In the rows, 128 means zero.
Known rows, with every way that one mark hangs from another
S(J K(B(E)) X): [129 137  77 166 153 155 158  91 171 177 179 119 131 104 109 114 107 145
 190 101 176 161  94 141 158 174 168 162 170 128 172 106 174 116 157 137
  59 134 177 116 146 137 116  99  86 131 111 121 143 114 165 122 164 120]
S(K(A(J N P) X) Q): [153  92 116 191 166 175 171 134 163 169 174 197 106  98 117 114 163 117
 154 113 197  81  76 111  86 184  99 123 170 170 171 113 181 118 125 134
  91 155 108 113 173 152 130  49 111 145 127  65 157  76 147  58 131 149]
E(B(K(A(N(S)) J X))): [169 129  82 156 156 152 186 135 156 165 207 150 229  96 180  95 118 114
 121 153 217  60  56 119  73 116 107 154 152 173 179 123 145 106 130 109
 118 190 128  75 139 157 104 127 107 148 166 106 177  57 131 129 145 127]
P(A(J)): [110 131 135 132 159 152 121 107 146 141 121 146 121  73 119 124 144 141
 121 127 134 113 122  92 133 140 119 100 103 131 136 144 155 128 119 109
 128 126 123 122 140 133 117 133 124 120 114 100 151 116 106 127 128 126]
P(A(K(B) N S(X))): [173 122 122 162 185 190 125  84 161 187 147 159 151  36 122 139 131  85
 104 118 201 114  83  76  95 157 108 183 142 139 157 105 170 152 143  90
 115 166 177 113 152 113 124  99  73 148 156  97 169  98 126 140 173 117]
E(B(S(J K(A) Q X))): [120 133  64 180 138 134 169 117 163 166 192 129 107 129 133  98  88 116
 169 137 185 116  74 162 140 175 154 129 147 146 202 103 161 113 130 119
  46 159 163  95 169  97  96 126  62 166  97 115 176  93 137 101 151  97]
S(K(A(P) X)): [131 118 102 166 140 166 172 142 143 149 166 151 144 126 136 110 130 124
 158 104 184 103  80 149 122 160 111 136 168 162 157 113 154 119 135 134
  90 162 102 113 141 148 156  95 117 129 142  95 159  95 143 110 157 137]
A(J K P S): [141  83 145 141 177 151 105 136 159 159 111 183  85  47 127 127 164  97
 118 107 168 100 134  87  87 162  99 143 145 130 111 135 168 140 143 132
 120 123 161 108 157 158 167 113 132 155 144  95 147  94 133  94 124 127]
X(K(B(S))): [165 133 113 135 117 118 110 127 139 127 171 141 178  89 156 109  89 115
 101 100 161 122 110 122 108 116 142 164 131 133 156 101 134 107 155 120
 142 152 153 106 113 114 102 130 121 145 136 130 145  95 129 144 168 134]
P(A(K(B(E)) N S(J))): [169 103 111 139 188 176 132  85 171 186 156 176 141  20 120 110 139 112
 125 122 208 114 103  71 108 154 133 186 140 126 157 117 166 122 144 102
 115 158 183 107 158 137 119  85  79 141 140 101 180  72 140 103 162 137]
P(A(K(B X) N S)): [178 106 124 151 191 180 133  99 158 170 164 174 192  32 139 116 132  92
  92 114 217  89  72  83  92 143 101 184 143 154 150 106 167 138 135  98
 146 177 156 112 139 127 126  75  98 137 171  94 166  82 117 133 171 131]
B(E K(A(J) X) S(Q)): [138 122  84 162 145 145 194 127 158 135 214 193 149  94 142  66 111 162
 158 111 201  79  93 135 110 153 139 140 172 162 164 125 142  95 172 137
  97 148  87  86 144 141 130  98 119 137  88 127 170  79 164  63 162 158]
A(S): [140 115 130 121 145 133 129 123 122 129 126 142 119  95 135 132 145 115
 107 129 148 112 123 114 119 139 114 144 141 133 125 126 131 140 136 126
 129 137 139 120 140 122 137 130 129 133 136 129 144 122 127 124 126 115]
A(J K(X) P S): [138  83 128 151 184 157 128 138 165 157 139 184 121  42 134 116 161 102
 120 100 190  90 110 101  86 169  94 143 161 148 120 132 184 138 146 136
 119 143 146 106 145 160 173  97 138 153 151  87 144  90 135  99 139 129]
K(A(P) B(S(Q)) J X): [164  98  95 154 125 151 173 135 149 132 212 173 193  89 168  43 136 138
 122  94 193  54  71 152  97 145 112 160 161 167 189 102 171  70 114 169
  86 175  83 114 156 144 134 100 131 152 152  94 180  56 132  84 133 125]
N(S): [145 124 101 122 142 131 133 112 128 139 136 122 127 106 137 119 132 118
 130 128 129 104 124 137 108 128 122 123 137 132 147 127 132 134 124 123
 124 142 136 126 132 126 117 150 135 139 140 132 141 115 130 147 136 122]
M(N(S(Q X))): [151 149  64 140 155 144 136 101 124 143 153 121  79 108 112 115 120  95
 166 135 106  83  99 129  75 160 127 131 146 120 188 119 167 135 108 131
  97 146 117 134 155 108 118 132 108 141 118 117 129 127 150 131 134 123]
P(A(K(B(S) J X) N)): [176 112  99 158 161 191 140 116 169 154 207 177 237  41 161  69 103 113
 100 107 212  91  71  96  93 124 121 177 127 164 175 101 169 106 135 106
 142 179 142  96 142 138 119  85  97 152 166 103 180  62 124 121 184 146]
N(S(K)): [145 123  92 146 154 148 135 113 139 150 141 122 119 116 131 124 115 111
 154 114 146 120 106 142 115 140 134 131 147 140 155 114 134 146 133 124
 119 135 147 114 139 126 115 134 113 140 137 131 150 113 141 141 153 127]
S(Q X): [130 136 106 161 136 131 137 109 139 140 143 118 100 145 104 124 134 127
 153 125 132 121 109 140 120 156 136 115 142 130 159 117 151 138 126 139
  84 124 122 135 138 108 121 113  98 138 110 121 128 143 144 109 132 115]
E(B(K(A(J S)))): [133 122 138 142 167 124 155 134 146 159 142 161 143  72 155 138 127 118
 106 143 192  85  96  96 109 137 107 150 142 147 129 138 136 121 143 111
 126 145 151  82 152 147 122 149 118 141 129 111 167  81 112 114 115 102]
X(K(A(J N P S) B)): [189 101 151 151 162 148 130 123 158 176 154 204 141  30 149 141 173  95
  76 108 209  74  94  61  61 157  83 170 156 153 151 116 173 110 146 106
 128 180 154 104 166 155 118  94 137 152 162  61 168  53 122 103 128 134]
A(J K P): [128  93 142 147 161 146 106 142 166 157 115 168  93  77 122 128 150 110
 141 105 151 117 136 101  98 154 112 129 134 125 115 138 166 128 136 133
 122 115 152 115 144 161 157 111 131 153 133  96 128 100 131  98 128 143]
N(S(J K Q X)): [127 127  58 172 175 150 151  91 161 169 161 108  73 128 106 111 119 115
 195 117 151 116  89 157 126 183 152 106 151 139 198 109 186 139 116 137
  44 135 157 124 159 110  97 112  80 155 110 114 161 117 157 117 152 110]
K(B X): [143 125 119 141 143 127 149 117 137 137 165 130 194 102 145 110 120 132
 122 109 161 110  93 143 128 129 122 158 153 145 143 114 155 106 125 140
 132 151 128 134 118 138 121 104 138 121 150 114 121 107 122 147 144 123]
X(K(A(N P S(J Q)))): [172 101 123 150 155 148 135 129 147 161 155 185  81  90 130 124 173  98
 116 128 197  74  97  88  74 168 104 132 144 144 176 113 177 115 123 118
  79 174 138 109 163 130 111  78  98 162 133  71 188  73 142  60 127 136]
E(B(K S(J X))): [106 151  71 129 129 132 137 123 150 149 161 108 127 112 149  99  73 127
 150 150 166 138 109 141 130 140 172 151 137 117 162 124 155 115 147 119
  67 136 181  86 128 109 117 164  81 153  83 147 148 112 143 135 165  98]
S(J K(A B) Q X): [132 129  95 189 170 146 175 101 170 180 180 129 120 130 114 116 114 125
 184 111 186 112  69 155 153 182 135 142 155 157 193  92 186 103 118 140
  46 154 148 131 169 121  90  83  81 144 124  94 172  94 133 102 139 111]
X(K(A)): [146 145 129 150 128 123 143 138 142 141 160 142 165 129 142 141 119 115
 121 119 164 106 101 117 120 123 109 123 123 147 147 119 127 119 145 100
 130 168 121 110 119 131 110 117 121 134 144 109 156 104 121 127 144 144]

Rows
[189  79 104 162 162 167 118 129 164 166 152 170 111  89 127  94 165  95
 139 114 171  71 105 105  43 145 111 138 142 138 168 114 171 129 111 139
 105 139 134 111 165 155 134  90 103 175 159  88 164  72 156  72 128 142]  A(K(J) N(S(Q)) P)
[163  75 132 154 165 154 113 147 159 148 140 171 106  91 131  97 170 104
 128 101 174  78 107 102  77 155 108 144 139 139 142 117 171 130 121 160
 101 123 125 108 158 149 159  94 103 168 155  96 165  87 144  60 116 123]  A(K(J) P S(Q))
[133 143  71 137 105 148 151 107 139 131 177 137 127 106 123  94 108 140
 147 118 147 147 126 140 127 149 159 151 166 121 156 122 125 127 181 122
  85 142 134 105 135 109 143 144 106 139  94 153 137 130 170 124 173 133]  B(E S(X))
[138  95 107 157 192 133 145 126 164 153 165 157 116  94 125 101 137 105
 147 118 189  89  93 130 111 167 118 132 145 151 152 113 184 130 119 141
  94 148 151 120 147 130 125  69 106 151 143 106 157 102 138  83 141 126]  A(K(X) S(J Q))
[171 108  96 166 165 134 135  98 149 156 157 125 123 106 127 112 119 116
 156  99 158  97  87 146 106 146 139 151 156 140 174  97 154 128 115 149
 114 130 143 127 147 120  92 107 102 146 142 117 150  95 138 124 141 118]  N(S(K(B) Q))
[150  88 115 164 166 148 139 123 186 173 169 181 160  43 127  97 146 136
 152  81 196 108 107 115  97 158 120 170 181 131 132 128 182 107 162 151
 117 135 149 109 133 182 158  83 136 140 144  88 122  78 151 101 153 149]  A(J K(B(E) X) P)
[140 109  76 163 121 159 168 159 154 140 209 156 199  97 177  67 108 123
 132 113 205  90  65 149 110 144 122 154 162 166 178 112 151  96 135 130
  91 173 121  73 150 149 146 128 102 160 148  98 177  65 136 108 153 113]  E(B(S(K(A(P) J X))))
[150 138  66 127 181 154 130 104 136 163 156 128 113  72 137 111  90 101
 168 118 138 103  95 123 107 156 141 175 139 129 189 107 181 105 100 132
 115 149 168 124 160 140  99 116 116 135 139 110 146  80 131 148 143 128]  M(N(S(J K(B))))
[169 103  94 144 145 180 123 117 134 164 131 151  87  95 123 124 145  99
 143 119 157 116 110 113  73 155 127 148 162 132 162 116 149 143 129 123
 103 145 148 109 153 138 137 114 105 152 137 108 152  95 157 118 153 137]  A(N(S(K)) P)
[150 121  91 159 166 135 188  85 162 174 187 152 122  79 118 101 152 134
 153 119 196  93  86 135 134 186 128 164 176 143 187 109 174 100 140 143
  47 166 140 123 175 124 108 100  98 141 124 106 177  89 152  89 130 107]  K(A(S(J Q X)) B(E))
[184  98  99 148 153 174 124 102 140 173 140 148 116  76 131 120 138 100
 135 105 174 108  97 116  74 151 128 179 168 132 168 104 158 127 124 133
 109 146 163 118 154 144 124 109 107 150 151 100 148  75 149 132 154 131]  A(N(S(K(B))) P)
[160 117 149 152 155 142 157 114 154 169 157 181 158  66 139 137 146 119
 101 126 177  93 104  97 106 146  95 155 137 160 145 119 151 100 129 109
 137 167 141 126 173 154  97  96 143 139 151  88 147  71 108 118 113 139]  K(A(J N) B)
[157  92 152 149 192 130 117 117 168 167 137 173 141  34 136 134 141 101
 106  98 182 100 112  96 105 150 101 171 143 145 117 118 164 130 144 127
 147 136 178 116 156 151 128 103 135 151 163 103 144  82 114 124 128 119]  A(J K(B) S)
[159 114  72 185 170 155 193 126 162 154 214 148 182 125 149  82 134 125
 169 107 192  59  51 159 108 152 107 116 160 191 199 104 167 112 116 140
  92 174  92 104 160 141 105  89 108 152 164  96 187  77 141  97 140 134]  N(S(K(A J X) Q))
[161 111 102 188 176 155 186 112 165 176 202 165 157 113 130 107 123 123
 160 118 213  93  55 138 123 172 122 154 161 176 196  91 184  94 108 132
  85 175 137 126 169 135  86  37  97 140 143  85 167  68 133  85 144 141]  S(J K(A(N) B X) Q)
[159  97 104 151 166 178 121 116 153 173 133 172  74  66 120 128 159 104
 142 114 160 108 116  97  71 166 119 131 159 139 156 127 169 140 130 121
 107 134 158 109 169 152 130 109 121 155 132  92 149  83 151 108 138 141]  A(J N(S(K)) P)
[187  92  91 170 187 150 155  96 190 188 195 188 183  21 136 106 138 115
 140 102 210  92  96 104  69 148 114 176 179 152 156 117 172 121 164 115
 139 166 171 104 150 165 118  78 132 153 164  98 135  64 151 123 165 156]  A(J K(B(E) X) N(S))
[139 121 113 183 157 192 157 120 164 187 154 177  88  92 109 143 155 105
 152 116 182 120  94 100 101 187 106 134 167 156 161 120 176 133 147 109
  69 158 143 108 181 148 139  92 104 150 122  75 159  92 147  99 144 138]  S(K(A(J N P)) X)
[117 129  63 169 138 131 137 115 160 154 176 112  94 125 122  97  85 117
 170 132 164 139  89 156 135 169 173 130 144 126 192 106 166 125 128 126
  54 132 182  99 158  96  99 125  58 166  87 125 152 113 149 107 151  91]  E(B(S(J K Q X)))
[161 134  73 172 166 165 150  96 167 171 182 113 179  93 140 108 114 115
 157  96 173 110  73 144 116 149 133 155 160 159 184 101 174 124 133 139
  86 151 157 110 152 138 104 126 101 154 162 112 161  94 143 154 155 105]  N(S(K(B J) X))
[151 166  52 156 169 137 156 106 146 164 190 131  98 105 125 116 108  90
 174 134 147  67  76 123  84 171 118 113 134 139 221 108 195 110 113 108
  71 187 130 117 157 115  86 114  99 153 122  89 167  94 140 119 144 136]  M(N(S(J Q X(K(A)))))
[142 127  80 159 124 175 166 139 146 138 185 158 127 133 145  68 121 132
 153 114 183  81  85 138  98 155 133 140 153 151 182 113 165  97 143 157
  44 144  88  92 159 131 148 131  89 159 105 117 191  85 158  69 152 127]  B(K(A(P) J) S(Q X))
[156  91 123 137 156 156 153 122 136 160 140 185  60  92 123 115 188 106
 119 143 179  73 106 104  86 179 104 141 149 141 167 121 171 108 105 133
  67 167 126 126 187 132 128  88 108 155 127  80 184  76 139  56 107 125]  K(A(N P S(J Q)))
[157 148  76 159 145 141 131 115 161 150 182 113 175 105 143 117 125 108
 137 111 157 103  95 123  92 133 123 110 135 146 176 117 168 133 150 114
  96 162 142 100 121 131 104 142 111 158 159 107 162 110 145 148 155 121]  N(S(X(K(J))))
[170 105  98 148 134 144 138 126 170 144 200 166 200  69 154  72 102 134
 129  91 186 118 111 124 108 123 147 190 151 139 149 106 134  96 167 140
 132 140 151  92 144 151 137 113 114 155 148 135 157  75 149 103 161 145]  A(K(B(E S) J))
[152 122 129 137 129 177 149 142 129 154 133 169 114 126 138 126 139 118
 130 137 178 105 109 102  85 136 113 159 149 138 139 127 133 115 138 122
 101 149 110 105 144 150 148 111 109 134 121 108 162  85 146  90 146 155]  B(K(A(N P)))
[158 123  84 137 135 174 130  99 136 165 134 137  89  88 119 123 157  96
 135 127 147 111 119 118  69 160 119 138 162 124 166 127 164 144 132 119
  76 158 146 121 153 127 140 137 110 154 134 108 140 112 159 137 149 122]  A(N(S(X)) P)
[191 119  95 144 142 144 180  92 145 174 184 167 171  66 144 114 145 124
 123 124 188  87  97 119  88 136 113 183 172 146 174 113 126 103 148 110
 123 186 135 115 157 141 102 117 126 135 155 113 162  65 146 131 145 145]  K(A(N(S)) B(E))
[141 125 116 142 155 140 181 129 129 137 171 159 169  95 152 117 144 115
 108 125 184  82  89 136 122 147  90 144 160 169 147 121 140 125 138 118
 116 184 108 116 142 132 138 109 139 128 157 111 165  99 123 124 139 124]  K(A(S) X)
[143 138  81 172 187 201 139  74 163 186 151 149 104  52 106 134 137 105
 149 124 166 116  91  89 100 171 124 113 138 149 182 120 178 158 136  83
  92 154 159 103 165 118 100 123  83 145 119  91 169 105 139 142 170 126]  P(A(J N(S(K X))))
